Every row comes from one small tree of marks. The marks that hang from a mark follow it in brackets, in alphabetical order. Every link used is in the known rows. Which tree was each row made from?
In the rows, 128 means zero.
Known rows:
bugov(kufitu): [153 126 124 142 106  99 126 111 127 108 141  59 130 159 122 101 113 149
 125 107 147]
fodibo(kufitu(bugov(gesur)) zuvuk): [133  99 154 109  94  84  97 134 145 145 109  70 127 116 107 184 125  79
 144  99 147]
kufitu(bugov fodibo): [126 141 109 111 178  98 181 109 125 148 165 102 132 147 115 158 134 136
 124 150 169]
bugov(gesur kufitu): [149 129 147 146  89  79  86 112 134 141 142  41 141 164 146 104 142 180
 133  91 133]
fodibo(zuvuk(bugov)): [131  96 166 118 116  99 116 146 134 144 119 103 104 153 109 180 101  71
 148 136 150]
zini(radot): [173 145 111 113 139 139 150 154 137 126 145 145 127 125 111 100 133 149
 128 149 103]
kufitu(bugov(gesur(radot) zuvuk) fodibo): [126 159 153  90 157  76 151 118 122 191 179  78 142 157 132 171 204 160
 139 150 156]
zuvuk(fodibo(kufitu(bugov))): [137  78 138 117 129 133 159 143 164 127 145  99 111 135 128 145 140  68
 156 115 118]
zuvuk(bugov(gesur) fodibo(kufitu)): [145  66 170 144 113 114 125 177 191 163 149  81  82 169 145 150 130  58
 158 105  99]
bugov(zuvuk): [118 144 158  86  99 106 124 139 107 170 145 109 127 122 130 141 180 136
 134 140 132]
gesur(radot): [144 141 140 142 151 144 129 130 135 104 134 126 134 144 130 127 149 120
 139 131 118]
kufitu(fodibo): [107 137 123 105 145 107 147 125 121 146 171 132 125 138 137 137 136 137
 118 159 141]
gesur(radot(zini)): [141 138 128 152 172 146 140 105 158 116 148 139 137 151 115 152 147 139
 157 114 124]
fodibo(kufitu zuvuk): [121  97 150 103  79 102  95 144 136 126 112  98 117 108 111 168 109  65
 138 113 135]
kufitu(bugov(gesur(radot) zuvuk)): [147 150 158 115 138  98 129 122 130 174 136  71 145 147 126 163 197 153
 149 119 145]
bugov(gesur(radot(zini)) zuvuk(fodibo)): [123 120 198  97 116 106 108 132 152 199 180  99 131 161 148 167 240 151
 187 120 103]
kufitu(bugov(gesur) fodibo): [123 141 126 114 168  84 151 112 133 173 166  89 138 150 130 161 157 160
 128 140 160]
kufitu(bugov(gesur(radot))): [155 137 138 144 161 112 134 118 144 143 124  85 146 148 124 153 160 144
 144 110 140]

Write each row's tree:
[125 132 154 102 163  74 140 111 130 167 164  82 140 162 122 190 164 130
 149 148 168] | kufitu(bugov(gesur(radot)) fodibo(zuvuk))
[125 152 173  87  71  43  94 119 108 195 189  26 138 167 153 125 202 196
 134 125 145] | bugov(gesur kufitu(fodibo) zuvuk)
[132 124 134 111 106  72 129 107 115 122 166  59 126 165 124 127 116 139
 127 135 166] | bugov(kufitu(fodibo(zuvuk)))
[134  89 168 122  79  84  81 164 156 153 111  75 101 136 117 181 102  56
 142 102 131] | fodibo(kufitu zuvuk(bugov(gesur)))
[152 154 184 112  75  68  85 124 119 166 163  21 142 171 150 118 210 184
 149 106 130] | bugov(gesur(radot) kufitu zuvuk)
[135  99 179 130 126  95 103 137 151 159 129  99 113 168 111 193 124  93
 166 122 142] | fodibo(zuvuk(bugov(gesur(radot(zini)))))
[161 138 156 155 105  90  88 115 140 122 147  40 143 173 147 105 156 175
 143  95 124] | bugov(gesur(radot) kufitu)
[136 113 193  94  65  64  98 130 127 187 179  22 129 173 155 122 212 162
 164 110 125] | bugov(gesur kufitu zuvuk(fodibo))
[109 114 149  97 134  86 139 137 125 157 165 114 110 155 121 173 117  96
 132 165 157] | kufitu(fodibo(zuvuk(bugov)))
[135 101 185 126 116  93  99 148 141 153 122  92 111 163 119 181 122  82
 156 130 140] | fodibo(zuvuk(bugov(gesur(radot))))
[117 152 147  86 147  69 149 119 118 203 176  78 139 146 132 171 196 164
 134 149 160] | kufitu(bugov(gesur zuvuk) fodibo)
[135  98 141 105 103  96 117 133 140 129 108  78 123 114  97 182 112  65
 142 106 154] | fodibo(kufitu(bugov) zuvuk)
[136  79 148 118 123 124 144 144 167 139 149  94 113 136 135 144 150  81
 158 110 113] | zuvuk(fodibo(kufitu(bugov(gesur))))
[136 121 165 101 131  96 141 125 135 187 147  72 135 145 130 166 197 136
 160 122 141] | kufitu(bugov(gesur zuvuk(fodibo)))
[134 134 143 129 102  63  97 110 131 153 175  43 139 170 149 110 149 186
 126 113 141] | bugov(gesur kufitu(fodibo))
[142 131 122 113 109 108 134 137 139 143 122  79 124 108 113 147 142 104
 125 104 139] | fodibo(kufitu(bugov(zuvuk)))
[141  82 151 124 132 131 145 144 169 130 149  91 115 141 137 143 157  79
 161 111 110] | zuvuk(fodibo(kufitu(bugov(gesur(radot)))))
[138 144 153 107 130  88 128 121 126 186 135  73 142 139 124 161 187 155
 147 120 147] | kufitu(bugov(gesur zuvuk))
[142  97 176 125  97  72  96 137 137 151 126  59 108 172 115 168 107  95
 151 119 153] | fodibo(zuvuk(bugov(gesur kufitu)))
[156  72 176 150 125 122 126 179 195 152 151  76  87 176 147 152 140  53
 162 106  94] | zuvuk(bugov(gesur(radot)) fodibo(kufitu))
[166 115 149 167 116  83 105 142 157 150 134  45 107 188 134 126 106 130
 131 101 135] | zuvuk(bugov(gesur kufitu))
